Every row comes from one small tree of marks. The marks that hang from a mark follow it in brackets, in the order of their numbers. Every link used is in the known rows. Which tree was each row made from?
Known rows:
J_838[J_248[J_39 J_813] J_382 J_896]: [  9.2  22.8  37.4  11.6 -38.2  22.7  -7.9   2.0  48.7  27.7 -12.9 -20.4
 -12.2  21.1  28.0  -6.1   8.5  -2.8 -13.5  -0.4 -11.5  29.4   2.1   8.6
 -19.0]
J_717[J_248[J_838]]: [-11.4   2.0   2.7  22.0  -2.2   3.9 -31.8  -8.3  12.3  12.8  -5.4   1.5
   8.9  17.4 -18.9   1.3   1.0   5.7   9.1   3.1  12.4  23.3  -4.8   8.2
  19.3]
J_838[J_382 J_896[J_524]]: [  8.6  30.0   1.1  -6.5 -11.4  16.7  13.9   4.0  20.3   7.4  11.8  -8.2
  -2.9  25.2  19.6  -3.2  28.6   6.1 -42.2 -23.2   8.6 -26.9   9.3   9.0
 -23.7]
J_668[J_248]: [  0.3  -0.5   3.8   0.2   8.2 -15.6  -2.1   5.8  13.6  -5.1   1.7  11.0
   6.7   2.8 -11.0  -5.6  -7.9   5.2   1.6   7.4   5.1  23.0  -1.2   7.1
   4.3]
J_382[J_838[J_248[J_39 J_813] J_896]]: [ 24.5  31.6  24.7   5.7 -21.9  12.2 -16.2  -7.9  46.4  23.0 -18.2 -11.6
 -11.9  20.1  23.8  -2.9  -3.2  -7.7  -7.9  -3.6 -12.3  26.2 -19.0   9.8
 -25.2]
J_813[J_248]: [ 12.6  -4.6  11.8  -1.0   9.5 -17.3 -18.4  10.1  -9.7  12.4   4.9   9.1
  16.3   1.5  -0.7  -3.5  -1.3  -1.8  17.6   0.7  -2.0  11.1   7.4   7.0
   5.5]
J_896[J_524 J_838[J_248[J_39] J_382]]: [  4.5  35.1  23.8  -8.7 -47.4  11.3   6.4  21.3   9.8  -1.5  -9.0   3.0
 -13.3  12.8  42.2 -14.3  22.9  11.7 -42.4  25.9  11.0  14.9  -6.9  20.5
 -11.7]
J_838[J_248 J_382]: [ -3.1   2.5  12.5  13.3 -25.4   3.2   4.4  10.3  12.3  26.3  -0.9  -8.3
  -2.1   4.5  22.6  -5.2   9.1   7.6 -18.0  29.3  -7.1  12.6   0.8  16.2
  -2.1]
J_382[J_838[J_248 J_896[J_524]]]: [ 17.2  35.5   2.5  -0.2 -11.5  -3.4   9.7  -6.8  20.8  15.1   1.8  -4.9
  -9.9  31.7  18.9  -7.4  11.4   7.9 -40.2  -3.3 -10.6 -16.7 -13.3  16.2
 -29.0]
J_717[J_248[J_589 J_813 J_838]]: [ -0.5  -8.1  21.9  23.5 -12.7   9.4 -49.8 -27.5  28.6  12.4 -21.9  -0.4
  -4.4  32.3 -29.6   4.3 -17.5  -1.2  25.4 -10.1   9.6  62.4   0.0   1.9
  14.8]
J_668[J_248[J_39 J_813 J_838]]: [  2.2  11.5  19.3  17.5  -1.1   0.8 -43.1  -6.8  64.2  -6.7 -26.1   9.2
  -7.7  11.1 -16.6   3.3 -19.0   4.6  27.3  -4.9  23.1  52.3  -6.6   9.1
   2.4]
J_248[J_813]: [ -2.1  -7.4  13.7  -1.3   0.1   7.3  -1.4  -8.7  16.5   1.2  -4.5 -10.1
 -13.3   6.5  -6.8  17.1  -3.6   4.9  10.5 -14.5   0.6  12.5   8.1  -7.2
  -6.2]
J_668[J_248[J_39 J_589 J_838]]: [ 16.4  15.3   8.4  22.0  -6.9  -5.4 -53.3  -8.5  48.4  -9.7 -34.9  26.8
   3.6  11.6 -13.0 -25.4 -31.7 -10.8  21.0  12.2  19.2  69.7 -15.0  20.6
  10.5]
J_248[J_589]: [ 12.8  -2.5   5.0   3.8  -6.7  -0.2 -13.3  -9.9  -1.8  -1.8 -12.3   8.7
   0.5   7.4  -6.5 -13.4 -15.9 -10.4   5.9   2.9  -2.0  27.5  -0.1   3.2
  -1.1]
J_896[J_524 J_838[J_248 J_382]]: [ -2.4  21.1  13.4 -15.7 -34.9   5.7  25.4  14.8  -0.1   6.5   7.2  -6.1
 -13.5  18.6  33.0  -5.5  27.3  24.7 -47.4  18.5   9.8  -1.1  -0.5  18.8
 -11.0]
J_717[J_248[J_813 J_838]]: [-12.7  -6.2  16.7  22.6  -4.2   9.5 -36.8 -16.8  27.1  13.7  -9.4  -7.7
  -3.4  23.9 -25.5  18.3  -2.9   9.0  20.7 -11.3  11.5  33.6  -0.2   1.0
  13.7]
J_896[J_838[J_248]]: [  0.3   5.7  11.6 -20.1 -21.8  -4.6  20.6   8.1  -9.0   8.3   4.1  -5.4
  -6.9  10.8  15.5 -11.5   5.7  13.0 -15.2  25.1 -10.9  15.6 -11.4   5.2
   1.2]
J_896[J_524 J_838[J_382]]: [  4.5  26.4  -0.2 -24.0 -19.7  14.0  21.9  14.8  -3.9  -9.8   9.4  -0.7
  -6.3  10.1  30.7   3.1  31.8  16.5 -41.1  -6.3  26.1 -15.5   3.5  13.8
 -14.6]
J_382[J_838[J_248[J_589]]]: [ 24.1  12.6   4.1  11.8 -18.0  -6.7 -17.1 -12.3   8.0  19.0 -20.0   8.2
  -1.1   8.1  16.4 -17.9 -17.4  -7.7  -6.3  25.9 -13.2  35.7 -20.2  21.5
  -7.8]
J_668[J_248[J_39 J_589 J_813]]: [ 17.0   2.0  33.5   9.7 -12.4  -1.6 -38.6  -8.2  39.7 -16.7 -31.4  17.4
  -8.4  11.6 -14.7 -10.6 -30.3 -13.0  23.6   1.3   7.8  79.6  -2.0   3.8
  -2.4]

Write each row's tree:
[ 14.3  11.8  -3.7  19.2 -15.3  15.5 -29.6 -12.2  30.8  16.2 -17.6   4.7
   2.9  10.1  12.2 -10.9  -3.7  -0.9   4.1  -0.2  18.9  30.6  -2.9  23.6
   1.2]
J_248[J_589 J_838[J_382]]
[  7.0  29.3  -6.8  -0.7   2.6   8.2  -2.5 -14.8  37.2   2.2   4.2  -6.3
 -10.5  36.4  -8.8   0.8  11.1  12.5 -20.4 -31.4  12.3 -23.9  -1.2   5.8
 -13.3]
J_248[J_838[J_896[J_524]]]
[ 20.1  25.5   5.8  26.6 -26.2  22.6 -49.8  -5.5  41.0   6.0 -33.0  11.2
   2.8   3.5  21.8 -18.2  -9.8 -12.7   6.4   8.2  24.5  45.9  -8.7  26.3
   0.8]
J_248[J_39 J_589 J_838[J_382]]
[ 11.2   5.1  21.0  15.2  -7.8  18.5 -40.6 -29.7  37.7  21.8 -16.3 -10.6
  -1.0  48.6 -28.2  -3.3 -12.1  -3.5  14.3 -27.1   1.3  53.4   1.3  -0.5
   3.4]
J_717[J_248[J_589 J_813 J_838[J_896]]]
[ 10.1   3.4  26.5  21.4 -23.4   5.4 -47.8  -2.6  -5.1  -3.7 -27.5  17.3
   8.7  12.4  -9.4 -23.2 -15.7 -23.8   7.3  16.8   0.8  65.2  -5.5   7.3
  14.2]
J_717[J_248[J_39 J_589]]
[ 12.4   6.1  31.4 -11.5 -39.1  15.6   4.5  -1.8  14.3  19.4 -12.3 -10.6
 -14.9  19.4  24.8  -8.7   0.8  10.3 -10.5  15.9  -3.0  53.6  -0.4  12.8
  -9.5]
J_896[J_838[J_248[J_589 J_813] J_382]]
[ 11.3   5.0  12.4  18.4  -7.5   7.9 -36.1 -14.5  62.2   9.5 -20.6   4.8
  -1.5  19.6  -7.7  -0.1 -14.0   8.1  17.8  -7.5  24.6  64.3   1.4  23.0
   0.5]
J_668[J_248[J_589 J_813 J_838[J_382]]]
[  1.3  20.5  37.4 -17.7 -37.4   3.3   1.7   1.7  19.3 -11.7 -13.7   0.5
 -32.7  23.2  13.2   3.4   4.3  13.1 -19.0   8.9   5.0  26.2  -1.8   1.6
 -13.3]
J_896[J_524 J_838[J_248[J_39 J_813]]]
[  9.6  28.4  20.5  -6.7 -45.0  14.1   3.0  23.0   8.1  11.1 -11.3   0.0
  -1.9  -0.8  44.7 -19.3  15.3   4.7 -24.3  33.5   3.7  31.0 -13.0  19.8
  -3.5]
J_896[J_838[J_248[J_39] J_382]]
[  0.1   7.5  23.4 -15.5 -32.0  14.6  19.1   7.4  15.7  20.2   0.9 -18.8
 -13.6  12.0  30.5   7.3  16.0  21.3 -15.2  12.9   0.0  25.1   0.6   9.2
  -8.5]
J_896[J_838[J_248[J_813] J_382]]
[ 21.8  39.4 -11.6 -10.2   3.5   4.3   6.9  -5.7  16.4   0.8   3.6  -1.1
  -3.1  20.4  17.1   1.9  18.0   3.8 -34.6 -28.8   7.7 -30.4  -9.9  12.2
 -31.4]
J_382[J_838[J_896[J_524]]]
[ 25.9  16.9  28.8  17.4 -32.0   5.0 -39.0 -14.3  36.0  12.3 -39.8   7.7
 -15.1   9.1  18.0  -9.8 -25.3 -15.0   9.9  18.3  -6.3  64.0 -18.9  16.0
 -14.5]
J_382[J_838[J_248[J_39 J_589 J_813]]]
[ -4.7  14.6  25.5  33.7 -26.5  27.2 -54.6  -3.2  46.0  14.9 -24.7  -4.3
   0.4  13.1   5.3  11.7   7.1   1.2  12.0  -2.9  26.3  50.4  -0.5  15.1
   9.0]
J_717[J_248[J_39 J_813 J_838[J_382]]]
[ 26.0   7.6   7.5  16.4  -5.7  -1.3 -48.4  -0.3  23.9  29.7 -12.8  13.3
  18.8  11.4   9.2 -12.8  -7.1  -3.3  22.0  -0.3  17.9  42.5   5.0  29.1
   6.3]
J_813[J_248[J_589 J_838[J_382]]]
[  3.5  19.2  19.0  22.4 -12.6  13.9 -40.7   2.0  73.5   2.7 -22.7   5.1
  -3.1   5.6   9.6   6.1  -4.8   5.2  15.9  -3.6  32.2  51.8  -2.6  23.0
  -0.8]
J_668[J_248[J_39 J_813 J_838[J_382]]]
[ 13.2  28.3  -9.4   7.2  -4.6  23.1  -6.2  -4.9  42.8  24.2   2.6 -14.0
   9.0  19.3  18.4  -4.7  18.2   7.2 -12.0 -21.2  14.0  -9.4  -2.3  16.3
  -9.7]
J_248[J_838[J_382 J_896]]
[  4.7 -11.0  31.8   8.4 -22.7  -1.8 -13.5 -19.7  21.8  17.0 -18.7  -6.6
 -21.2  22.9 -10.8  -5.0 -23.4  -1.9  13.7  14.9 -17.5  54.3   0.1  -1.7
  -5.1]
J_838[J_248[J_589 J_813]]
[  5.0  11.4  28.1   2.5 -22.5  18.9  12.3  -3.2  40.3  37.8   1.0 -28.6
 -11.6  25.5  17.3   1.8  14.4   9.1 -15.6  -4.9 -15.6  15.0   5.5   4.9
 -18.3]
J_838[J_248[J_813] J_382 J_896]
[  0.0  13.9  -6.9  16.8   1.7   1.3 -18.8   5.1  46.7  11.7  -3.9   6.3
  10.4   5.5   4.7  -1.8   5.0  15.2   1.5   2.9  26.8  25.7  -1.9  27.4
   6.4]
J_668[J_248[J_838[J_382]]]
[  3.7  27.0  15.4   1.2 -27.3   7.6  18.1   2.9  24.7  24.1   9.3 -14.0
  -9.9  34.8  20.2  -9.3  23.6  12.3 -46.9   1.0  -9.0 -13.7   4.4  15.4
 -22.3]
J_838[J_248 J_382 J_896[J_524]]
[ 10.6   0.0  43.2  15.9 -34.4   2.9 -33.3 -13.5  31.4   6.9 -34.8   2.8
 -22.9  17.9  -1.7 -12.7 -29.1 -11.8  16.0  20.6 -14.8  69.4  -4.4   3.5
  -3.3]
J_838[J_248[J_39 J_589 J_813]]
[  3.0  13.7  10.4 -12.3 -31.6   8.5  20.2  16.0  -0.6  19.4   4.4  -8.5
  -1.0   5.4  36.8 -11.6  20.7  16.3 -27.2  28.5   0.5  15.6  -8.4  18.9
  -1.5]
J_896[J_838[J_248 J_382]]
[ 12.9   4.5  10.9  17.8 -15.9  23.7 -33.2 -20.2  50.9  16.5 -20.7  -5.8
 -10.0  18.1   5.5   6.4  -8.5   1.6  16.1 -15.5  19.4  40.2   4.7  13.6
  -4.7]
J_248[J_589 J_813 J_838[J_382]]
[ 40.4  26.2  19.2   8.9  -5.3  -2.2 -59.6  -6.6  34.5  18.9 -23.6  15.3
  15.6  27.0   1.2 -31.7 -19.7 -19.0  26.3 -12.8   4.2  49.3  -7.5  16.1
  -0.9]
J_813[J_248[J_39 J_589 J_838[J_896]]]
[ 24.0  36.3  18.2   4.2  -1.7  -5.2 -41.4   0.2  36.3   6.6  -7.1  13.3
   4.7  33.9   1.4 -11.2   4.5  -3.3   2.5 -25.2  15.2   6.0   1.8  14.6
  -9.4]
J_813[J_248[J_39 J_838[J_896[J_524]]]]
[ 10.4  40.1  25.9   7.0 -39.4  12.0  -0.7  10.6  34.7  15.5  -7.7  -4.8
 -11.0  26.9  29.4 -17.3  19.4   0.9 -44.8   8.7  -4.5   4.0   0.1  17.1
 -22.2]
J_838[J_248[J_39] J_382 J_896[J_524]]
[ 16.5  34.1   1.6   6.8  -5.5  17.3 -26.7  -6.8  43.8   5.3 -16.9  -3.1
   0.4  17.8   8.1 -15.0  -1.4  -8.5   2.0 -14.9  11.2   9.6 -13.1   6.9
  -4.5]
J_248[J_39 J_838[J_896]]
[  6.4  19.1  33.7  -7.1 -43.5  19.8  -0.9  13.2  26.8  13.0 -15.1 -10.7
 -15.8   5.7  38.6  -3.0  12.2   7.8 -12.8  20.1   4.2  41.6  -5.5  11.5
  -9.3]
J_896[J_838[J_248[J_39 J_813] J_382]]
[  0.7  18.6  29.4   1.3 -28.4  13.4  13.3  -6.1  41.9  25.8   3.6 -23.1
 -23.2  40.6  12.7   8.4  21.3  17.4 -35.5 -15.0  -6.2  -0.9  12.0   6.1
 -29.5]
J_838[J_248[J_813] J_382 J_896[J_524]]
[  8.3  -9.2  22.0   2.7   2.1  -8.5 -18.7 -14.0  32.4  -5.8 -14.6   9.6
  -5.9  16.5 -23.4  -3.6 -26.6  -2.0  20.9  -4.5   2.5  63.2   6.4   1.3
   0.5]
J_668[J_248[J_589 J_813]]
[ 15.1  24.1   8.9  16.9 -23.3  -5.0 -21.9   3.1  18.7  12.9 -23.5   9.3
  -3.1  -4.1  30.6 -12.1  -6.2  -8.3  -7.8  30.3  -5.1  25.1 -24.7  20.7
  -8.8]
J_382[J_838[J_248[J_39]]]
[  2.5   5.7  27.7   6.6  -4.2  -3.8 -24.0   2.5  40.7 -14.0 -18.8   8.0
  -5.3   2.7  -8.8   3.6 -15.2  -3.9  16.4  -0.4  10.4  50.6  -0.7   2.5
  -2.2]
J_668[J_248[J_39 J_813]]
[ 12.7  41.3   3.6   5.3 -10.6  13.0 -24.5 -10.5  45.5  -5.6 -12.3   3.2
 -11.1  31.2   2.6  -7.3   5.1   0.1 -15.7 -25.0  17.4  -6.5  -8.3   8.1
 -15.6]
J_248[J_39 J_838[J_896[J_524]]]
[  7.9  36.7  -8.3   4.9  -9.1  20.6  -2.5  -5.8  45.1  13.0   5.5 -10.0
  -3.6  33.0  16.1   2.2  24.5  13.3 -32.3 -28.0  23.1 -23.3   4.3  15.6
 -18.3]
J_248[J_838[J_382 J_896[J_524]]]
[  7.1  26.9   0.1  23.2 -18.6  20.2 -36.4   5.8  41.1   7.7 -21.6   4.8
   2.4  -4.0  26.1  -5.2   5.7  -2.2   2.4   3.0  27.3  17.3  -8.0  23.8
   1.0]
J_248[J_39 J_838[J_382]]
[ 19.2  15.9  19.1  25.2 -26.6  27.3 -52.7 -12.8  58.2   8.2 -37.8   2.6
  -9.8  10.4  15.7  -0.4 -13.1 -10.1  19.2  -7.7  23.3  56.8  -2.5  17.1
  -6.7]
J_248[J_39 J_589 J_813 J_838[J_382]]
[ 30.3  12.8  17.8  16.7  -9.1  -9.4 -70.3  -2.9  25.2   9.9 -30.0  27.1
  12.6   9.7  -1.7 -23.3 -25.4 -16.3  37.7   4.5  12.9  58.6  -5.5  18.0
   9.6]
J_813[J_248[J_39 J_589 J_838]]
